Known rows, with every step that occurs:
dogu, kufizag: [  3.7  -1.8  15.0  -6.9   4.5   2.3  30.4   7.8  -0.8  37.9 -28.6 -28.3
 -21.6 -20.4  16.7 -27.3  24.5   2.2  -0.7  13.5 -20.4 -12.4]
repiz, sebi, zuked, dogu, kufizag: [  2.3   2.7  30.3 -26.2 -13.0  10.6  24.5  13.2  -1.8  53.8 -31.2 -41.2
 -28.5 -33.2  28.9 -20.4   7.0   0.5   1.7   1.5 -15.2  -7.8]
repiz, sebi, dogu: [ 24.4   9.8   7.2 -13.9 -30.0   9.6  32.1  31.2 -12.7  42.6   1.9 -15.3
 -18.1  -5.2   4.7  22.2  -1.5  16.6  -0.1 -15.5  25.8   3.6]
kufizag, repiz, sebi, zuked: [ 13.8   8.2  26.1 -13.0 -45.7   0.1  43.7   6.2 -16.1  33.8  18.8 -10.0
  -9.4   4.8  30.8  -3.3   8.3  -3.4  -6.3 -34.4  36.8  -6.7]
dogu, nisevo: [ 10.1  -8.9  11.5  -6.4  -2.5   3.9  11.6  -9.5  10.5   0.4  13.9  -2.5
   0.7   8.2  23.5 -15.1  -4.2  13.2  -9.0 -11.3  -6.7 -13.5]
repiz, sebi: [-13.2  -2.1  14.8   7.4 -21.4   4.5  49.8  22.7 -13.9  -6.1  20.1 -41.9
  -8.9   1.8   5.4  -9.9 -11.9   1.7   6.3 -27.1  16.7  -6.6]
dogu, nisevo, sebi, repiz: [  3.1   4.8  -8.9   7.3 -16.4  -1.5 -20.7   6.8  16.8  58.1   1.8 -20.5
  -4.4  12.2  19.1   3.0  -8.2   0.6   3.4   0.6   7.9   4.4]
dogu, zuked, sebi: [-33.8  27.9  10.5  14.3 -17.4  -0.6  19.7  -7.4  33.0 -23.3  13.7 -35.3
  -3.6  10.8   0.5 -27.4 -23.5  -6.6   2.3  -9.9 -21.4 -16.4]
kufizag, zuked: [ 44.4  12.7  27.3   9.0  -9.4   3.3  35.8  22.3  -5.8   2.8  -1.2  25.7
  -7.8   3.3  24.4 -33.2   4.7  -1.5   2.1  -2.2   8.2  -3.8]
nisevo, sebi, repiz: [  0.0  10.2  -8.6   8.9 -18.1  -5.6 -20.5  13.3  12.8  60.0 -12.6 -24.7
  -9.0  10.4  12.9   7.3  -2.7  -1.1   8.4   0.7  11.2   9.9]
sebi, repiz: [ 18.3  -2.2   3.2  -6.5 -19.9 -13.1  -7.0  24.3   0.6  40.6 -10.0 -21.5
 -16.5   4.8  18.4   2.1   0.0  10.5  17.7   9.9  26.5  13.4]
kufizag, zuked, dogu: [ 33.0   8.1  37.1 -18.4  -6.9  12.5   1.1  13.2   6.9   3.0 -30.6  -6.8
 -18.3 -16.7  27.0 -15.6 -10.0   9.0  13.2  -5.2  -5.6   4.5]
sebi, zuked, dogu: [  7.6  13.3  32.7 -36.3 -25.8   3.5  -9.1   0.8   9.5  29.3 -40.7 -16.0
 -17.0 -12.7  31.2   3.3  -6.7  12.7   2.1 -17.6   0.6   9.4]
dogu, zuked: [ 13.7  15.6  25.2   6.0  10.0  -3.7   9.0 -17.4  20.7 -10.8  -0.1 -20.4
   1.1  -7.1   9.9 -10.8  -8.4   0.7   1.7   5.1 -16.8  -8.9]
repiz, sebi, zuked, kufizag, dogu: [ 16.1   2.5  38.0   1.1 -30.1 -13.1  35.7 -19.1 -11.0  29.5 -23.4   1.0
  -8.1 -22.5  17.7  21.9  18.1   4.1  -1.5 -30.4   9.7 -13.7]
kufizag, zuked, dogu, nisevo, sebi, repiz: [ 18.3   5.9   1.9   4.5 -16.0   4.9 -22.8  12.8  18.2  59.0  -0.3 -14.4
  -8.3   4.2  26.4  -2.0 -14.6  -1.3   7.2   2.7   7.2   5.6]
repiz, sebi, zuked, kufizag: [-13.8   5.6  32.5 -16.6 -57.5 -10.9  23.7  14.9  -4.9  30.1 -36.8   0.5
   1.4 -12.0  32.6  12.1  16.3 -13.2  -9.5 -12.7   5.7  -1.8]
zuked, sebi: [-41.3  20.0   0.9   6.8 -29.3  -0.4  23.6   5.9  20.1 -12.3   3.0 -27.9
  -9.7  19.0   1.0 -26.5 -11.3   0.3   1.4 -19.7  -8.5 -10.6]
zuked, kufizag, dogu, nisevo, sebi, repiz: [  8.2   0.8   0.3   9.4 -19.4  -6.0 -20.6  -4.5  16.6  63.3  -9.2 -16.1
  -3.7   0.2  20.0  14.7  -0.7  -1.3   3.7  -1.3   5.4  -0.3]
dogu, kufizag, zuked: [ 45.8   9.0  28.3   6.5  -2.1   8.0  47.8  25.0  -8.1  27.3  -8.1  15.4
 -17.5 -13.8  28.4 -46.4  16.0  -7.7   1.0  13.5  -7.2 -11.8]
nisevo, sebi, dogu, zuked: [ 23.5  31.1  11.6   5.2   2.6   7.7  -5.8 -15.1  27.8  34.2  -6.2 -11.7
  -0.4  -9.5   3.8  15.4  -7.3   1.5  -8.1   2.9 -16.9  -4.8]
kufizag, dogu, nisevo: [ 28.4  -9.6  18.7   2.2   5.7   1.5  22.2 -31.2   5.8   6.6  18.8   0.9
  -3.5  -1.5  19.1  -4.6  -1.5  19.7  -6.8 -24.4  -2.4 -21.9]
kufizag, zuked, dogu, nisevo, sebi: [ -2.4  14.2   6.1   8.4  -1.2  21.0 -11.6 -16.9  28.4  30.0  -3.7  -8.6
   4.6   5.8  19.7 -10.6 -13.0  -5.0 -13.0 -20.7 -27.7 -11.3]
sebi, dogu: [ 35.4  14.0   5.7 -21.2 -20.1   3.9   6.5  18.3  -1.6  48.4 -26.0   6.0
 -16.9  -2.8   8.3  23.6  13.1  23.1  -5.0  -3.9  14.4   7.6]

Rows:
[ -4.2  15.7  21.5 -10.7 -46.0  -3.2  45.6  17.1 -13.8  33.3  12.1  -5.7
  -6.8   6.8  25.7  -7.8  -4.1  -2.3 -10.0 -32.8  28.1  -1.8]
repiz, sebi, zuked
[ 55.3 -10.7  19.5 -20.4  -3.1  10.3  16.7  -9.3  -5.4  49.6 -14.5 -23.6
 -27.1 -22.1  22.7   4.5  47.2   7.3   4.2   6.1  10.0 -15.6]
sebi, dogu, kufizag, repiz
[-22.0  27.0  15.9  18.8 -10.7  -2.3  26.6 -23.3  29.2 -17.6  17.9 -33.8
  -6.5   3.1  -2.9 -19.9 -21.2  -1.3   4.7 -18.6 -18.7 -22.4]
kufizag, dogu, zuked, sebi
[ 51.8  19.8  19.0   5.7  -7.3  15.7  37.8  27.7  -3.6  58.7 -12.5  21.2
 -18.1 -15.4  25.2 -29.5  17.0  -6.6  -5.8  12.3  -7.3  -9.5]
nisevo, sebi, dogu, kufizag, zuked
[-11.8  23.1  12.8  13.4 -24.9   7.6  47.3  23.4  12.5   3.5   8.3  -9.7
 -16.3   6.5  13.7 -53.8  -6.5 -12.4   1.2  -3.6 -14.0 -18.9]
dogu, kufizag, zuked, sebi
[ 39.1 -15.8  30.3 -23.9   5.0  11.8   5.5 -17.9   0.3  26.7 -23.2 -42.5
 -27.2 -27.4  27.2  -6.9  36.5   4.4  13.6   3.8  -2.8 -15.9]
zuked, dogu, kufizag, repiz
[ 18.2 -10.0  29.1  -2.8 -20.1  -1.7  30.7 -22.8  -0.3  17.7  11.5   2.6
   0.8 -10.2  28.3   4.4   1.0   7.4 -10.6 -27.8   1.5 -23.2]
repiz, sebi, zuked, kufizag, dogu, nisevo
[ 30.8  14.0  32.8  14.9  18.9  -6.1  19.0 -38.7  15.2  -6.6   5.3 -17.7
  -3.8 -18.0   3.5   0.6  -5.6   7.8   5.1  -7.7 -12.9 -17.0]
kufizag, dogu, zuked
[ 18.8  -3.3  32.7   3.4 -10.6 -13.4  20.2 -26.4  -2.9  13.5 -36.1  -1.0
  -9.2 -23.2   9.8  22.3  23.8   9.3   3.5 -19.2  -4.1 -12.8]
zuked, kufizag, dogu
[ 12.4  11.0  31.3   3.9 -24.7 -12.3  16.8 -32.0   0.8  42.8 -34.5   8.2
  -3.8 -18.6  16.9  24.3  23.2  -0.2  -8.0 -28.2  -2.7 -12.7]
nisevo, sebi, zuked, kufizag, dogu
[ 11.8 -12.5  21.3   1.0 -19.0   9.0  46.7   6.6 -17.4  -7.2  29.9 -47.1
 -13.0  -1.5  11.3  -3.1   5.5  -0.2  11.7 -28.6  29.6 -14.3]
kufizag, repiz, sebi
[-17.6  12.8  -6.1  14.2  -1.6  12.9  -6.0 -22.1  26.5  29.5   4.0  -9.5
   9.2  15.9  11.8  -7.0  -4.1  -4.2 -19.0 -23.3 -25.0 -14.0]
dogu, nisevo, sebi
[-13.7   9.2  -4.0   1.1 -35.0 -11.2  -0.2  27.4  13.6  29.5   1.7 -32.8
 -18.4  14.0  11.9 -10.2 -13.7   3.4  18.3   2.1  19.4   6.2]
zuked, sebi, repiz
[-18.5  17.2  23.2 -11.0 -49.8  -9.9  -2.6  -3.5  11.9  48.1 -56.4  12.5
   7.6  -7.0  31.9  16.3  24.3 -17.4 -18.5 -10.4 -12.9  -0.8]
nisevo, sebi, zuked, kufizag
[  7.2  10.7   4.4   6.8 -32.5  -5.3  16.1  37.3   8.0  42.1   4.6 -19.9
 -22.2   5.0  21.1 -29.7  -9.5  -6.0  17.7  14.2  15.3   0.9]
dogu, kufizag, zuked, sebi, repiz
[ 38.3  -0.3  17.6 -19.6 -36.8  10.2  25.8  20.6 -13.2  43.2  -7.3 -15.8
 -17.5 -14.9  13.8  34.0  17.1  10.2   2.0 -12.5  30.4  -2.1]
zuked, kufizag, repiz, sebi, dogu
[  0.9  14.1   6.5   9.8 -22.7 -12.8   1.9   6.6  20.1  25.4  12.4 -36.2
 -16.0   2.4   8.4  -7.1 -19.0   1.9  19.7   2.8  12.9  -2.1]
kufizag, dogu, zuked, sebi, repiz
[ 23.8  -1.8  28.5 -14.7 -34.0  -2.6  -3.0 -24.2   4.0  33.5 -30.3  -1.9
  -2.7  -8.4  34.5  19.0  44.9 -11.9  -5.0 -12.4   8.6 -11.5]
nisevo, sebi, zuked, kufizag, repiz
[ 11.3   6.1   2.1 -14.5 -22.5  11.4  10.7   2.8  16.9  24.3  15.6   1.7
  -6.1  10.4  18.6  -2.8 -10.5  16.7 -12.5 -12.6  -1.6 -12.4]
zuked, sebi, dogu, nisevo
[ 38.2  -9.8  11.0 -15.8 -17.0  15.8  22.9   2.5  -1.3  27.3  29.8  -7.3
  -7.4   0.5  22.7   8.9  -1.7  16.4  -8.3 -17.1  17.1 -14.2]
kufizag, repiz, sebi, dogu, nisevo
[ 17.4  26.4  -6.7  -4.6 -19.3  11.7  -6.4   6.1  11.5  68.8 -25.7   2.2
  -9.3   2.5   2.5  28.6  10.3  11.2 -13.3 -12.1   0.6   4.5]
nisevo, sebi, dogu
[ 46.8  -7.6  35.4 -17.1 -16.3  -0.2  -5.0 -23.2   7.9  14.3 -27.1 -13.2
  -6.4 -22.7  26.1  25.3  39.2  -3.3   5.7   5.8   4.3 -13.1]
sebi, dogu, zuked, kufizag, repiz
[  7.0 -17.2  28.4  -1.3 -30.6   5.0  40.9   7.1 -15.3  -4.3  10.9 -43.0
  -8.3 -10.9  16.9   5.8  13.8  -7.6  10.8 -22.3  22.5 -14.6]
zuked, kufizag, repiz, sebi
[ 24.4  29.3   5.1  -7.3 -37.6   9.5  25.0  30.6   7.4  38.1  -4.3  13.1
 -18.1   5.6   9.0  -1.7  -2.6  10.0  -3.4  -7.0  12.0  -0.9]
kufizag, zuked, sebi, dogu
[ 36.4  22.6  20.6  -6.0   0.8   2.0   3.5  -7.1  18.5  20.5  -6.3  -8.5
  -5.6 -13.4   7.7  11.3  -5.3  10.1  -2.6   9.0  -7.3  -2.7]
sebi, dogu, zuked
[  9.4   7.2  32.0 -11.2 -29.1  -4.7   5.9   4.4  12.5  18.0 -39.6 -11.7
   1.7 -28.1  18.0  24.2   8.9  -8.3  -0.9  10.2 -13.9  -4.9]
repiz, sebi, dogu, zuked, kufizag
[ -4.7  22.3  24.1 -26.2 -24.4   8.6 -19.2  -7.2  18.7  44.9 -39.9 -18.4
 -11.8  -9.7  26.8   5.8  -8.0   4.3  -4.4 -24.6  -9.6   7.4]
nisevo, sebi, zuked, dogu
[ 13.8 -15.8  28.0  -7.7 -12.3  15.8  45.1   7.0 -15.3  11.2  15.6 -62.5
 -23.1 -21.0  16.7  -9.2   7.9  -2.0  15.0 -17.8  14.3 -17.6]
zuked, dogu, kufizag, repiz, sebi
[ 60.9  13.3  24.9  -1.4  -8.7  12.2  44.7  33.6  -9.5  49.3 -13.1  23.5
 -21.8 -18.4  27.5 -30.3  18.4  -1.3  -1.0  16.5   0.1  -8.1]
sebi, dogu, kufizag, zuked
[-16.4  12.6  22.1 -12.9 -47.7  -7.5  -4.2  -6.7  14.6  48.1 -46.9  15.6
  10.3  -4.6  36.0  13.0  20.2 -16.4 -21.9 -10.6 -15.1  -4.8]
dogu, nisevo, sebi, zuked, kufizag
[ 25.3   8.8   6.3  -9.8 -23.5  13.4  19.2   9.2  14.0  24.4  22.1  14.6
  -6.4   9.5  23.0 -11.7 -11.5  12.9 -12.5 -10.1   1.3 -13.5]
kufizag, zuked, sebi, dogu, nisevo
[-12.5  26.6  11.3  16.4 -31.1   4.2  39.7  20.1  14.1 -11.7  13.5  -1.4
  -9.8  18.5  11.5 -44.3 -14.1  -7.6   2.8 -14.8  -3.2 -13.3]
kufizag, zuked, sebi
[  7.1  13.6   3.5   6.8 -36.9  -7.6  10.4  35.4   9.4  29.7   9.6 -14.6
 -17.9  13.5  18.8 -22.7 -14.6  -2.6  18.7   6.0  23.4   4.7]
kufizag, zuked, sebi, repiz
